Known rows, with every step that occurs:
piful/timozik/zuvu: [  7  19 -22 -59 -29  -2 -14  18  -6  22 -10  10  -7  -9  -9 -19 -10 -36
  13 -20  53   5  16 -29 -31  10   2  -2 -20  21   6  -6 -18  19  16 -25
 -12   7  16  14   1 -16]
kiviga/tifa: [  0   9 -33  -8  18  15 -30  10   6  55 -16  -2 -31 -13  -5  17   3 -51
  20 -36  30 -13   1  -6 -11   0  -7   6 -22 -20  -3 -21  -1   8 -14 -31
 -18   1  15 -12 -23 -13]
tobo/piful/tifa/timozik/zuvu: [-33  37   5 -40 -66   6 -20  27 -12  -4  30 -37  40 -44   6   2  -2 -40
 -28 -37  58   4  22  -2  -8  11  -3  -3  23  16  44   3 -11  -2  46 -40
  16 -34  -1 -47  20 -14]
piful/timozik/tifa: [  0   6 -23 -58 -22  -4 -32  22  18  38 -10   0   7   6 -19  -9  13 -67
  21 -33  21  -8   2 -34   7  -4  -5 -34 -14 -21  -3  10  -6   6  24 -17
  -5  -7  24  14 -22   0]
tobo/piful/tifa/zuvu/timozik/kiviga: [-35  21 -40 -19 -47  13   0  22 -22  -6  21 -65  13 -24 -31   0  31 -33
 -41   3  49   2 -40  37  26  26 -17 -57 -36   4  70  43 -12   4  57 -35
  10 -51  27 -24  30 -12]
timozik/tifa: [-11   7  -9 -34   5   9 -21  13  10  28 -15 -24  11  -8 -10  -4   8 -71
   6 -31  12   2   6 -21   9  -8 -10 -19   0 -36   6  -1 -12   0   9 -20
 -10  -5  17  -8 -21  -9]
tani/kiviga/timozik: [-30 -14 -14  -1 -26  13   0  -2  -4 -23  39  11  36 -13 -43  27 -19 -22
 -28  -4  20  14  27   1   4   4 -18  -7  24  -4 -17 -17 -11   3  10 -40
   0  16  -6 -19   8 -42]
timozik/zuvu: [ -2  26  -6 -29  -6  10   0  11 -17   8  -6 -19  -1 -25   1  -9 -15 -34
  -3 -19  47  11  22 -14 -36   7   5  14  -9   4  14 -16 -26  11   3 -29
 -11   9   4  -7   4 -23]
kiviga/tani: [-10 -17 -13  17  12   5   3  10  -7 -10  -4   3   4   5   1  -9   0 -60
  21   1  12  14 -15   3  -3   4   2  11 -25   0  20   5 -13 -11  32  13
 -15  14  12 -32  -7 -12]
tobo/piful/timozik: [-12  -5 -21 -19 -28   6 -20   4  26  27  -7   6  17  -8  -9 -17   2 -46
  -1 -32  28 -21  -2  11   8 -20  20 -21 -10  30  -1  -3 -12   2  33 -18
   2 -22  -1 -33 -10  24]
tani/kiviga/tifa: [ -7 -18 -26  -6  -2  11 -22  13   3  18  -3  20  -7 -15 -13   9  -8 -45
 -14 -31  21   2  14  -9  -8   9 -24  -4  -7 -31 -33 -25  -6   9 -13 -32
 -10   6  25 -32 -18 -27]
kiviga/timozik/piful/tobo: [-19  44 -20   5 -15  45  -2 -14  -2  19  30 -25  21 -19 -34  11  -6 -22
 -17 -29  27 -21  38  30  -5   6  -8  21  31 -32  21 -40 -17 -33  17 -18
  12  12 -19 -38 -13 -30]
zuvu/timozik/tifa: [ -5  14  -1 -57   5  24 -20  14   0  22   1 -49   7  -4 -17  -1  20 -58
   5 -25  32   2  15 -18  21  -4 -41 -42 -18 -31  32   2  -9  -5  35 -22
  -9  15  11   5  -1 -11]
piful/tifa/kiviga: [-21  16 -20  14 -26   1  -1  36   7 -14   8 -42  32   8 -22  13  -9 -48
 -11 -29  60 -15 -26 -23  21  -6  15   8 -13   9  41  11   7   0  41 -10
  26 -44  20 -11  -6 -14]
piful/tifa/zuvu/timozik/kiviga: [-21  36 -54 -26 -32   7  -1  34 -39 -13  27 -63 -11  -2 -35   8  31 -36
 -22  17  62  10 -34  19  13  29 -27 -39 -44  -5  76  40  -4  10  53 -28
   1 -31  53  19  22 -34]
tani/kiviga/tifa/piful: [-18 -30 -43   6  -7  12 -31  -3   8  49 -20  26 -27 -16 -18   4   8 -50
  -4 -25  18  -2  53   1 -13   9 -35 -10 -16 -48 -48 -44   4  -3 -12 -27
  -2  -1   1 -39 -24 -55]
zuvu/timozik/piful/tifa/kiviga: [ -2  48 -32  -2 -43  33 -23  34  14  -7  23 -77  17  32 -29   9   8 -34
 -22 -38  71 -20   9  -6  33   9 -15  -1 -37   1  79  -2   9 -41  75  -1
  37 -20   1  11   9 -38]
tobo/piful/tifa/zuvu/timozik: [-25  43  -9 -25 -51  24 -13  21 -23  -7  25 -56  -7 -13 -13   0  29 -30
 -39 -14  61 -11 -31  33  10  25   0 -33 -15  19  61  25 -19 -13  66 -30
  15 -50   6 -20  25   0]
tifa/timozik/piful: [  3  40 -37  -8 -16  26 -42   8   5  18  34 -37  15   8   0  21  -1 -38
  16 -28  51  -7  40 -13  -2 -12  -9  25  -4  -1  46 -21   1 -29  44 -11
   1   9   3 -12 -13 -31]
tobo/piful/timozik/kiviga/tifa/zuvu: [ -3  -9 -75 -29 -30   1 -35  25  -1  60 -10  -1 -20 -26 -32   3  24 -45
  -6 -20  29  -6 -47  11   7  13  -4 -53 -66  -5   1  14  -5  37  -2 -44
 -31 -39  47 -24 -11  -8]
piful/timozik/kiviga/tani: [ -3 -38 -65   0  -8 -21   3  21   2  -5 -16  16  10   8 -22 -18   7 -65
  30  12   6  21 -24  -4  17  -3 -16 -27 -51   5  22  27   1   9  40   8
 -19  13  43 -12  -9  -9]
tobo/piful/tifa/kiviga/timozik: [-50   1  -9  15 -56  15   1  18  21 -13  33 -48  60 -16 -46  30 -14 -32
 -43 -36  55 -16 -11   1  46  -5   9 -16   3  20  39  -1   0  -6  32 -36
  31 -50 -24 -44   9 -15]
tifa/zuvu/timozik: [  1  35 -15 -32  -1  30 -17  21 -33   9  29 -49 -26   5 -16  13  21 -20
  -6  10  66   2 -23   9  -4  18 -11 -20 -45  11  52  12 -17  10  38 -27
 -17   3  17  18  10 -19]
piful/timozik/kiviga: [ -7 -15 -62 -22 -15 -14 -10  13  17  22 -10  -1  12  -1 -32  -7   5 -52
  23  -1  24  -5  -7 -11   8 -10  -8 -30 -38   8  20  12   3  21  22 -16
 -12   2  42   5 -12  -1]
tifa/timozik: [-11  15 -19 -18  -7   7 -23  16   1   9  33 -28  20 -11   0  25  -1 -46
  24 -17  47  -1  10 -20   4 -20 -13   9  -4  17  37  -1   6   8  33 -24
  -9   9  17 -12  -7 -12]
tifa/kiviga: [-10   2 -13  20   4   9  -7  28  13   7   6 -37  28   0 -20  13 -14 -46
  -3 -21  54  -7 -23 -25  20 -19  10   5 -32  13  30  -2   1  10  20 -11
  -8  -6   7 -11 -17  -4]
tifa/zuvu/timozik/piful: [ 15  59 -35 -22 -16  48 -33   9 -29  13  33 -58 -38  26 -16   3  23 -19
 -12  -6  69  -3  -1  10  -7  22 -11  -6 -54  -5  61  -1 -23 -23  54 -15
  -6  -1   6  23   1 -43]
zuvu/timozik/kiviga/tifa/piful/tobo: [-20  -5 -53 -16  20  24  -6   5   0  82 -19 -27 -18 -53 -26  -1  33 -53
  10 -21  17 -19  35  40  19   2 -79 -39 -37 -73  18 -31  16  -4   2 -34
 -16  18  19 -50  -4 -26]

Rows:
[-17  25 -11 -34 -15  20   3   0 -17  -3  23 -18  11 -27 -29  22 -20 -18
  -8 -14  54  18  36 -19 -22  13 -11   8   1   2  16 -18 -26  17  -5 -45
 -14  21 -10  -2  17 -42] : kiviga/timozik/zuvu
[-46  12   7 -10 -75  15   5  29   1 -21  29 -53  64 -38 -45  19 -22 -22
 -58 -41  67   9   1 -12  24  17  -5  -6  -3  16  37   0 -15   3  21 -48
  25 -40 -28 -39  24 -36] : tobo/piful/tifa/kiviga/timozik/zuvu
[-25  13   6 -38   2  31 -10   6   0  58  -7 -38   2 -38 -13 -24  38 -66
 -12 -27  19 -20  44  25  12   0 -63 -42   8 -72  10 -21   0 -21  31 -16
   4  11  -8 -45  -4 -17] : zuvu/timozik/tifa/piful/tobo
[  5   3 -87 -34 -16  -5 -37  33 -14  53  -9   2 -35  -7 -34  14  22 -40
  17 -12  42   5 -41 -16  -5  14 -17 -35 -76 -19  10  19   0  43   0 -37
 -38 -19  67  20 -17 -27] : piful/timozik/kiviga/tifa/zuvu
[-19 -37 -48  33   9  -9  17  10 -11 -15 -18 -11  17  -6 -15  -3   4 -63
  20  14   2  24 -19  11  14   1 -17 -15 -37 -12  24  19  -6   0  28   2
 -25  17  33 -35  -1 -24] : timozik/kiviga/tani
[ -9 -13 -25 -20 -13   9 -42  31  -1  18  30   9  12 -25  -5  37  -8 -42
   3 -35  37  14  22 -26   1  -2 -53  -5  -8 -25  -9 -18  15  13   5 -47
 -14  15  32 -29 -16 -33] : tani/kiviga/tifa/timozik
[  1 -16 -42 -54 -46   3 -39  16  -4  55 -20  48 -36 -32 -23 -15  -3 -42
  -1 -30  45  11  63 -25 -39  28 -44 -20 -34 -36 -53 -38  -6   9  -8 -39
  -9   8   7 -11 -11 -63] : tani/kiviga/tifa/piful/timozik/zuvu
[-13  -8 -38 -16   8   7   2   7  -2  15   4 -50  11  -9 -29   8  10 -47
   9   6  34   6  13  11  27 -13 -45 -38 -36  -7  52  12   5  11  32 -24
 -14  25  24  -2  10 -10] : zuvu/timozik/kiviga
[-16  -3 -49  -5  -2  -2 -11  20   2   7  25 -40  34 -20 -19  24   0 -52
  21   1  34  13   7 -15  21 -17 -33 -21 -18   1  48  10  16  19  27 -31
 -18  14  40 -15  -4 -16] : tifa/timozik/kiviga
[ -2  43 -14  16  -8  38 -11  -4   1  31   9 -22  12 -13  -3 -21   0 -41
 -14 -37  14 -29  19  34 -12   0  13  25  21 -38  21 -32 -16 -37  24  -5
  11  -2   0 -48 -20  -1] : timozik/piful/tobo
[-39  23 -15 -10 -49   5 -27  20   7  -4  33 -37  45 -22   4  12   5 -49
 -11 -40  43 -12   3   7  17  -9   2  -5  24  15  47   5   6 -13  55 -30
  24 -44   5 -51   4   8] : tobo/piful/tifa/timozik
[-35   7  -2  22 -43   2  -3  32  19 -11   6 -48  53 -11 -15   1  -6 -50
 -39 -44  45 -22 -30   8  34  -9  22  -5  -4  13  36   9   2 -12  44 -18
  30 -61  -5 -52  -2   6] : tobo/piful/tifa/kiviga
[-12 -23   0 -30 -36   0 -25  41  38  30 -14 -22  54  -8 -27  -9   0 -72
 -22 -50  35 -13 -26 -34  44 -21  -2 -55 -38   4   7  18  -5   6  28 -23
   2 -34   3 -33 -18  17] : tobo/piful/timozik/tifa/kiviga
[-20  -4 -28 -21  -1  14 -26  -9  12  51 -34 -21  -6 -10 -21  -8  25 -76
  11 -24  21  -5  47 -13  -3   0 -17 -27  -4 -50 -10 -18  -8  -8   6 -10
  -2  -9 -11 -15 -21 -33] : timozik/tifa/piful
[  4  71 -12 -16 -19  56 -19  18 -36  27  36 -51 -19  -4 -10 -11  26 -13
 -26 -11  56 -20  -8  41 -10  22 -16   0 -21 -29  55 -10 -24 -28  48  -9
   1   0   8 -20   4 -20] : tifa/zuvu/timozik/piful/tobo
[ -2  23 -21  -4 -29  32 -43  30  -7  39  43   1  22 -39   2  14  -2 -39
 -19 -50  22  -9  33   3  -4   6 -49  13  14 -66  -8 -38   6 -32  14 -33
   3  14  22 -67 -19 -33] : tani/kiviga/tifa/timozik/piful/tobo
[-22  53 -51  -6 -51  29 -20 -10   9  -5  31 -34   9  16 -39  25   4 -28
 -14 -29  41 -13  42   5  -2  20   5  19  18 -15  42 -19  -9 -39  42 -13
  36 -25 -13   6  -1 -55] : kiviga/timozik/piful/tifa
[ 10  64 -34 -28  -7  53 -35  25 -33  57  23 -45 -47 -16  -9   5  27 -21
 -19 -31  53 -22 -11  32 -13  34 -35  -1 -39 -52  36 -22 -12 -23  24 -26
 -12  -4  20 -19  -7 -28] : kiviga/tifa/zuvu/timozik/piful/tobo
[-31  27 -34   1 -68  22 -16  -6  -1 -37  48 -10  32  12 -50  21  -9 -23
 -44 -22  28   3  55   3   1  30 -12  11  31 -26  10 -25 -10 -43  43 -18
  44 -21  -5 -12   4 -73] : tani/kiviga/timozik/piful/tifa
[-29   5  -1 -13  -2  21 -11  -1   0  61 -25 -17   6 -40 -11 -27  28 -76
  -5 -35  -1 -22  33  19  -5   5 -26 -20  23 -81  -8 -23 -10 -18   8  -9
   6  -8  -4 -57 -26 -10] : timozik/tifa/piful/tobo
[ -1  29  -5 -42 -21  11 -20  27 -21  10  31 -30  22 -27   6  13 -13 -36
  11 -17  64  22  26 -35 -24   3 -20   9  -6  13  37  -7 -11  19  26 -39
 -18  20  10 -10   7 -28] : tifa/timozik/zuvu
[  6  22 -29 -62 -33   1 -37  37 -13  28  -2  -8 -16   7 -26  -6  24 -59
   5 -17  48   5 -41 -32 -11  20   2 -35 -34 -16  12  31 -19  20  25 -25
 -16 -25  40  28 -18 -17] : piful/timozik/tifa/zuvu
[ -3  -4 -61 -29  19  10 -19  13   5  48  -9 -41 -16 -21 -26  16  15 -47
  16 -17  31   2   8  -2  25  -5 -62 -37 -58 -30  31  -6  10  18   0 -37
 -29  23  37   0   2 -23] : zuvu/timozik/kiviga/tifa
[ -8 -26 -12  28   4   2   8  37   1 -24   1 -18  28  12  -9   2 -13 -62
   5  -7  37  19 -39 -18  29  -4   3   5 -45  10  33  14  -3  -6  38   8
 -12   5   8 -32 -10 -20] : tifa/kiviga/tani
[-18  -1   4 -23 -40  14   8   7 -23 -29  34   2  31 -35 -43  13 -28 -12
 -34  -4  38  36  45 -13 -23  20 -27  -5  16  -5 -17 -14 -27  16  -3 -48
  -5  27 -10 -16  18 -66] : tani/kiviga/timozik/zuvu
[ -7 -31   9   4  -1   4  -3  51   5 -12 -15 -31  40   8 -19  -2   1 -84
   0 -17  22  28 -39 -40  38  -2 -15 -23 -46 -30  24  25  -4  -6  29   7
 -14   4  15 -25 -12 -18] : timozik/tifa/kiviga/tani
[-15 -34 -43  11   0  -9  -2  31  -9 -20  18 -25  37 -16 -10  15   7 -66
  25  16  18  39  -9  -6  30  -6 -40 -11 -38  -7  53  27  14   6  48  -9
 -22  25  41 -36  -1 -24] : tifa/timozik/kiviga/tani
[-18  -8 -18  27 -22  -5  11  47  -4 -41   1 -26  28  13 -12   1  -4 -64
  -6 -14  41   9 -46 -19  25  12   4  10 -28   0  50  26   7 -19  56  16
  18 -26  21 -28  -3 -22] : piful/tifa/kiviga/tani
[-12  -8  -9 -47 -35   3 -30  12  32  37 -16   0  26 -12 -12 -20  11 -71
  -7 -45  16 -15  -7 -10  19 -13   5 -51  -4  -7 -11  10 -12   5  21 -20
   0 -25   5 -30 -14  20] : tobo/piful/timozik/tifa
[-24  35 -25 -23 -36   1 -26  28  -3  -1  36 -32  21  -6  -2  21   4 -45
  13 -24  53  -4  11 -13   3  -1 -10   7  16   4  53   9  13 -13  58 -21
  17 -21  24 -10   1 -17] : piful/tifa/timozik
[ -2 -25  11 -16   0  16  -7  50  -1 -21  -2 -55  33  12 -23   3  14 -74
  -6 -13  37  29 -27 -29  54   5 -50 -47 -65 -28  46  34   2  -9  51   2
 -15  22   8 -12   4 -27] : zuvu/timozik/tifa/kiviga/tani
[-19 -30 -49  -9 -23  -7  -7   3  32  28 -12  -3  37 -22 -24 -17   7 -53
  -3 -13  13  -9  -8  11  25 -16  -2 -44 -25  18  10  11  -1  14  27 -23
  -6 -17  20 -36  -7  16] : tobo/piful/timozik/kiviga
[-13   1 -14 -48   0  27 -28   0   6  48 -12 -42 -17  -3 -23  -6  37 -65
  12 -22  33  -4  54  -1  17  -2 -56 -46 -23 -44  14 -13  -4 -16  31 -20
  -3  13 -13  -5  -3 -34] : zuvu/timozik/tifa/piful
[ -3   1   8 -38  -2  21 -16  42  10  11   6 -71  28  -1 -28  13   6 -61
  -9 -30  52   4 -15 -38  55  -9 -43 -44 -47 -22  41  19   5   8  31 -24
  -9   9   8   6  -7 -12] : zuvu/timozik/tifa/kiviga
[ -4  17 -42 -25   6  13 -46  25   4  44  15 -16  -6 -22   2  40   3 -44
  26 -38  54  -4  12 -28   3 -14 -33   6 -23 -11  21 -19  18  15   2 -41
 -23  12  26 -16 -17 -16] : kiviga/tifa/timozik
[-17   9  -1 -19 -25  23   5  28 -10 -21  28 -48  45 -27 -42  30 -28 -16
 -23 -19  75  17   8 -35   8   0  -9   5 -28  11  26 -17 -11  23  -2 -44
 -12  12 -16  -3  10 -52] : tifa/kiviga/timozik/zuvu
[ -7   8  -4 -46 -45   9 -14  12   7  25 -10   2  17 -30  -7 -29 -10 -38
 -15 -36  42  -5  12  -5 -17  -1  10 -16 -16  29   1  -8 -27  13  22 -33
  -5 -10  -7 -31   4   6] : tobo/piful/timozik/zuvu
[-10   4 -55 -24 -22   4 -29  -8  22  50 -22  20 -26   9 -19  -9  18 -50
  35 -14  36 -24  41  -7 -12 -10  -3 -11 -23   5  -1 -23   3  -6  29  -3
   4  -6  -4   1 -21 -27] : tifa/piful/timozik
[-21   5 -53  -6 -34   2   9  43 -51 -38  19 -48 -11   6 -30  -2  37 -44
 -12  31  40  32 -51  24  14  42 -35 -35 -62 -12  80  53  -5  -4  74   0
  -4 -19  55  -1  30 -45] : piful/tifa/zuvu/timozik/kiviga/tani
[-16  48  -8 -49 -54   2 -18  31 -23  -7  30 -37  17 -28   3  11  -4 -37
  -3 -27  70  12  19 -31 -22  15 -10  15  10   5  54   0   0   2  42 -36
  11 -12  21  -4  16 -36] : piful/tifa/timozik/zuvu
[ 12  43 -34 -23  -6  42 -27  -9   4  23  15 -49  -7  23 -14   0  12 -32
   6 -21  45 -15  37  14   6   2 -15   0 -31  -5  49 -26  -9 -33  45  -7
   2  15  -3   9   0 -28] : zuvu/timozik/piful
[  4  10 -54 -60 -25   7 -44   9   7  80 -39  22 -56 -20 -14 -14  13 -47
  23 -39  50  -6  57 -27 -37  13 -27 -10 -44 -24 -26 -42  -5  13  -5 -31
 -14   2   2   4 -18 -52] : kiviga/tifa/piful/timozik/zuvu
[ -5  26  -9 -36  -9  12 -25  26 -27  20   2 -32 -13   1 -16   3  19 -53
  -6 -15  38  10 -34 -19 -13  14   5 -26 -20 -28  19  15 -24  19  13 -25
 -19 -26  31   4 -16 -19] : timozik/tifa/zuvu
[ -5   4 -69 -12   9   5 -24  26 -20  45  -6 -25 -35 -14 -27  20  19 -40
   6  -6  35  12 -45  -5  -4  18 -17 -23 -62 -33  19   6  -6  33 -16 -46
 -36 -18  57  -1 -15 -34] : timozik/kiviga/tifa/zuvu
[-25 -22   2 -30 -31  10  -7   8  -3 -21  25  -7  44 -19 -50  23  -6 -46
 -28 -16  13  21  28 -26  16  11 -35 -38  26 -41 -28  -2 -16   4  -1 -40
   0  12   1 -13  -2 -51] : tani/kiviga/timozik/tifa
